What can hang from each mark:
feti: zabog
zabog: babab feti
zeral: feti lapeg
babab: zeral
niso: babab feti
lapeg: niso zabog zeral
pelo: babab feti

Every row comes from one small tree of marks. Brackets hold a mark, then the marks that hang from it, in alphabetical order. Every link used is in the known rows. Which tree was each row made from?
Known rows:
[feti [zabog [babab zeral]]]: 7.8; -26.5; 15.2; -3.8; -24.2; 21.7; 12.3; 33.5; -3.9; -31.5; -1.4; -50.6; -41.8; 17.6; 5.1; -28.9; 15.9; 36.6; 2.8
[babab [zeral feti]]: 10.9; -15.4; -6.6; -22.4; 4.3; 8.9; 4.4; -21.9; -3.4; -19.4; 8.6; -23.6; -34.2; -28.9; -25.7; -12.4; 17.6; 8.6; 10.7
[lapeg [niso babab] zeral]: 33.7; -14.8; 0.6; 4.5; -6.4; 9.2; -7.5; 30.0; -13.5; -4.0; -52.0; 30.4; -72.9; 4.2; -24.1; 2.6; -28.5; 31.0; 0.0
[feti [zabog [babab [zeral lapeg]]]]: 14.1; -23.1; -0.4; -1.9; -33.9; 28.1; 7.3; 30.9; 10.8; -42.8; -14.4; -33.0; -37.1; 4.2; 9.1; -23.0; 16.0; 23.2; -0.1
[lapeg [zabog babab feti]]: 26.7; 3.4; -21.4; -2.1; -28.9; 13.5; 33.5; -2.9; 26.1; -27.6; -3.5; -7.4; -4.8; -4.7; -19.3; -27.1; 37.8; 34.0; 17.3
[zabog feti]: 22.4; 4.3; -13.9; -0.3; 0.8; -0.3; 15.8; -22.9; 12.7; -14.6; -12.3; 12.2; -14.3; -18.6; -34.6; -10.8; 30.6; 8.2; -2.1
[zabog [babab [zeral [lapeg niso]]] feti]: 31.9; 3.9; 11.3; -19.2; -34.2; 13.7; -9.4; 10.9; 7.5; -33.9; -44.3; -4.2; -64.8; -28.8; -34.6; -25.8; 50.6; 20.7; -9.5
[niso [feti zabog]]: 31.9; -6.6; -27.7; -5.5; -23.2; 21.2; 25.5; 13.5; 15.3; -42.1; -34.4; -4.3; 1.6; 0.8; -6.3; -14.2; -1.5; 19.7; 5.1
[feti [zabog [babab [zeral [lapeg niso]]]]]: 17.3; -20.0; 17.9; -5.0; -44.9; 31.8; -7.3; 40.6; 7.5; -45.3; -45.5; -29.3; -62.8; 10.4; -4.7; -22.7; 4.6; 26.2; -0.2
[babab zeral]: 3.7; -4.2; 2.5; -18.7; 3.5; 8.7; -9.4; 3.5; -16.4; -15.1; 12.4; -33.1; -26.8; -9.1; -20.4; -7.4; -0.7; 13.8; -1.7
[niso [babab [zeral lapeg]] [feti zabog]]: 29.0; -27.6; -50.5; -4.0; -20.7; 32.0; 22.8; 38.5; 7.2; -57.3; -36.2; -3.3; -21.0; -27.9; -24.5; -18.6; 10.2; 30.7; -5.8
[niso babab [feti zabog]]: 22.1; -25.0; -38.8; 13.4; -15.2; 18.2; 39.0; 38.5; -1.5; -26.4; -33.8; 7.4; 1.4; -7.6; -12.1; -15.0; 7.5; 30.1; -3.2
[pelo [babab [zeral lapeg]] [feti zabog]]: -8.8; -20.2; -15.2; 4.3; -38.7; 27.1; -24.2; -2.3; -6.5; -58.3; -11.6; -23.8; -1.0; -22.7; -33.0; -56.4; -10.0; 16.9; 20.5
[pelo [babab [zeral [lapeg zabog]]] feti]: -8.2; -0.6; -27.1; -10.8; -39.2; 25.3; -29.5; -15.9; -1.5; -50.3; 6.8; -16.4; 17.5; -35.2; -42.5; -49.9; -10.4; 14.4; 28.3
[niso [babab zeral] [feti zabog]]: 24.6; -28.2; -36.1; -3.8; -12.0; 26.8; 31.8; 40.9; -15.1; -41.5; -21.3; -22.2; -26.3; -16.4; -26.5; -21.8; 8.5; 43.0; -3.8
[niso feti]: 21.0; 11.7; -22.3; -16.3; -12.0; 6.3; 10.8; 3.6; 7.8; -19.6; -19.8; 11.6; 11.0; -16.5; -4.0; -6.2; 7.3; 6.4; -2.0
[zeral [feti [zabog babab]] [lapeg niso]]: 18.2; -22.3; 2.7; 6.2; -53.7; 26.8; 10.5; 7.0; 43.6; -37.2; -74.9; 20.4; -46.3; -9.0; -1.1; -18.4; 26.2; 5.5; 16.7
[zeral feti [lapeg [niso babab] zabog]]: 13.3; -15.5; -38.7; 5.9; -31.6; 29.0; 13.0; -2.2; 38.4; -28.7; -56.6; 40.0; -21.9; -28.9; -34.0; 0.9; 5.5; 6.6; 25.9
[babab [zeral lapeg]]: 7.5; -1.6; -11.1; -19.1; -7.2; 14.9; -15.8; 0.1; 4.1; -27.8; -1.9; -13.1; -22.8; -22.1; -14.8; -1.3; -0.2; -4.8; -6.2
[pelo [babab [zeral lapeg]]]: -13.5; 11.1; 1.6; -23.6; -27.0; 23.3; -45.3; -8.2; -2.5; -20.5; -15.4; -24.9; 14.9; -23.7; -23.1; -4.6; 5.1; 10.1; 0.9
[zeral feti]: 3.1; -11.7; -8.0; -3.2; 0.9; -1.6; 15.1; -26.8; 20.1; 0.2; -5.7; 12.3; -3.0; -21.3; -7.0; -5.0; 23.8; -6.6; 13.5

Which tree is each row?
-2.9; -13.8; -11.2; -15.9; -38.4; 37.3; -22.1; -27.4; 17.1; -40.4; -28.5; -24.5; -0.5; -27.2; -30.9; -13.4; 15.9; 16.0; 16.7  [pelo [babab [zeral [feti zabog] lapeg]]]
14.3; 4.8; 3.5; -21.5; -17.3; 21.8; -33.3; 9.6; 0.2; -31.2; -38.8; -7.4; -52.9; -17.0; -29.9; 0.9; -11.8; 3.2; -4.9  [babab [zeral [lapeg niso]]]
51.3; -7.8; -6.8; -16.3; -45.7; 29.6; 10.6; -2.2; 32.6; -33.8; -50.3; 15.5; -66.5; 5.2; -15.7; -17.5; -5.9; 39.6; 33.7  [lapeg niso [zabog babab] [zeral feti]]
16.1; 13.2; -26.1; -3.3; -37.9; 31.3; -11.9; 2.1; 34.3; -38.5; -49.9; 22.2; -14.7; 0.2; -20.5; 6.3; -25.1; 3.4; 14.0  [zeral [lapeg niso zabog]]
16.4; -5.0; -13.0; -8.2; -54.4; 30.2; 7.1; -5.4; 49.6; -34.3; -55.3; 24.7; -21.0; -18.4; -9.8; -10.3; 23.4; 5.4; 27.2  [zeral feti [lapeg niso [zabog babab]]]
25.5; -1.4; -44.8; 11.9; -29.2; 28.4; 12.4; 7.1; 31.7; -38.0; -61.7; 37.0; -26.7; -22.1; -53.8; -5.0; 7.1; 15.2; 7.1  [zeral [lapeg [niso babab] [zabog feti]]]
66.5; 9.2; -28.5; -13.3; -27.5; 31.7; 5.0; -18.9; 27.7; -47.9; -53.7; 19.2; -69.4; -1.8; -62.9; -12.3; -27.8; 42.7; 26.4  [lapeg niso [zabog feti] zeral]
14.8; -32.4; -9.9; -11.2; -7.1; 23.9; 17.0; -14.7; 6.6; -34.6; -2.6; -34.7; -40.4; -15.2; -27.8; -17.2; 11.5; 20.7; 20.0  [babab [zeral [feti zabog]]]
10.6; -35.5; -8.2; 11.0; -32.2; 10.5; 11.7; 26.5; 1.5; -54.0; -0.7; -16.7; -35.7; -13.0; -1.9; -62.7; 12.0; 13.9; 15.0  [pelo [feti [zabog [babab [zeral lapeg]]]]]
-9.4; 0.7; -3.9; -24.5; -29.5; 22.6; -35.9; -32.6; 11.9; -24.1; -22.0; -14.8; 9.8; -41.3; -29.7; -7.0; 24.9; 4.5; 12.0  [pelo [babab [zeral feti lapeg]]]
29.2; 19.8; -16.3; -16.9; -33.9; 17.9; -18.2; 12.5; 24.0; -34.4; -73.4; 37.2; -17.8; -22.4; -15.0; 2.0; -2.3; -5.1; -4.9  [zeral [lapeg [niso feti]]]
5.6; -19.5; 14.7; -22.0; -15.0; 5.4; 7.0; 6.5; -3.0; -8.5; 6.4; -28.5; -33.8; -17.9; 1.1; -25.1; 46.1; 15.8; 3.6  [zabog [babab [zeral feti]]]
22.9; -5.0; 9.4; -20.2; -15.3; 3.0; 9.8; 4.8; -5.6; -22.8; -1.5; -29.5; -43.2; -19.8; -27.3; -34.6; 60.5; 28.5; -7.4  [zabog [babab zeral] feti]
64.8; -3.8; 0.6; -15.3; -47.8; 28.3; 2.7; 34.6; 15.2; -52.6; -81.4; 12.9; -74.8; 11.4; -5.3; -20.8; -15.7; 45.9; 6.9  [lapeg [niso [feti [zabog babab]]] zeral]
-16.7; -19.6; 1.4; 23.1; -31.2; 13.7; -9.8; -2.6; -8.0; -34.1; -7.8; -15.8; 21.9; -3.8; -21.4; -55.5; -9.6; 18.9; 23.3  [pelo babab [feti zabog]]
13.5; -12.4; -21.8; -24.8; -7.6; 14.8; -5.4; -23.1; 20.1; -29.3; -8.3; -2.0; -27.5; -40.8; -23.9; -6.1; 22.6; -6.9; 8.8  [babab [zeral feti lapeg]]
3.6; -47.6; -22.6; 3.9; 2.1; 18.4; 30.9; 12.0; -10.0; -19.4; -2.9; -20.5; -36.9; -18.3; -32.6; -16.8; 20.1; 29.5; 9.0  [niso [babab [zeral [feti zabog]]]]
8.3; 14.8; -31.2; -23.6; -36.6; 35.7; -22.7; -29.7; 16.6; -46.4; -19.2; -23.0; 13.3; -32.6; -56.7; -16.8; 13.7; 25.6; 14.1  [pelo [babab [zeral [lapeg [zabog feti]]]]]
12.8; -34.7; -19.8; 20.8; -31.2; 27.7; 14.7; 10.3; 31.2; -30.0; -76.9; 34.3; -40.8; -19.3; -25.9; -3.0; 10.1; 4.9; 12.3  [zeral [feti zabog] [lapeg [niso babab]]]
24.4; -10.1; -28.4; 10.3; -37.1; 28.1; 6.8; 39.5; 18.7; -43.5; -83.8; 33.0; -26.9; -14.7; -22.8; -5.0; -2.9; 10.7; -4.2  [zeral [lapeg [niso babab [feti zabog]]]]
9.6; -32.9; 1.3; 7.8; -26.9; 13.3; 33.1; -0.2; 21.5; -20.2; -16.2; -7.9; -18.6; -0.3; 11.4; -23.6; 38.9; 16.4; 18.0  [zeral [feti [zabog babab]]]
22.5; 5.3; -21.7; -2.6; -28.8; 16.5; -9.1; 32.5; 12.7; -24.7; -75.4; 45.5; -18.6; -29.5; -22.8; 1.3; 2.5; 4.8; -12.1  [zeral [lapeg [niso babab feti]]]
8.6; -6.2; -5.5; -19.1; -27.1; 23.3; 9.8; 18.0; 3.5; -27.0; 19.4; -42.2; -11.4; 5.7; -3.2; -19.9; 11.1; 37.8; 15.9  [lapeg [zabog [babab zeral]]]
27.7; 0.1; -3.8; -19.0; -25.4; 7.1; 3.4; 2.3; 11.8; -32.2; -13.3; -9.9; -42.0; -33.2; -22.6; -29.2; 63.5; 17.1; -11.0  [zabog [babab [zeral lapeg]] feti]
11.9; -13.7; -14.5; -20.6; -30.1; 23.1; 20.7; -1.5; 15.7; -28.5; 13.3; -33.8; -14.6; -8.7; -10.9; -25.0; 26.1; 32.1; 28.7  [lapeg [zabog [babab [zeral feti]]]]
34.5; -8.6; -20.0; -19.6; -45.6; 29.5; 17.1; 32.5; 20.8; -59.4; -37.5; -15.6; -19.8; -14.6; 5.0; -26.7; 23.4; 26.0; -1.0  [niso [feti [zabog [babab [zeral lapeg]]]]]
35.1; -1.6; -17.9; -25.9; -37.1; 38.3; -12.6; 20.8; 12.6; -63.4; -62.6; -12.1; -51.5; -18.2; -33.2; -10.7; -11.6; 18.5; 1.1  [babab [zeral [lapeg [niso [feti zabog]]]]]
15.7; -7.3; -33.1; -6.6; -41.1; 20.8; 23.3; -17.2; 55.5; -33.9; -18.7; 20.4; 10.8; -23.7; 4.7; -14.1; 35.6; 0.0; 23.6  [zeral feti [lapeg [zabog babab]]]
-13.9; -21.4; 1.9; 2.7; -28.9; 21.9; -17.5; 0.7; -24.6; -46.5; 8.7; -41.5; -6.4; -11.2; -39.8; -58.7; -12.6; 29.7; 24.5  [pelo [babab zeral] [feti zabog]]
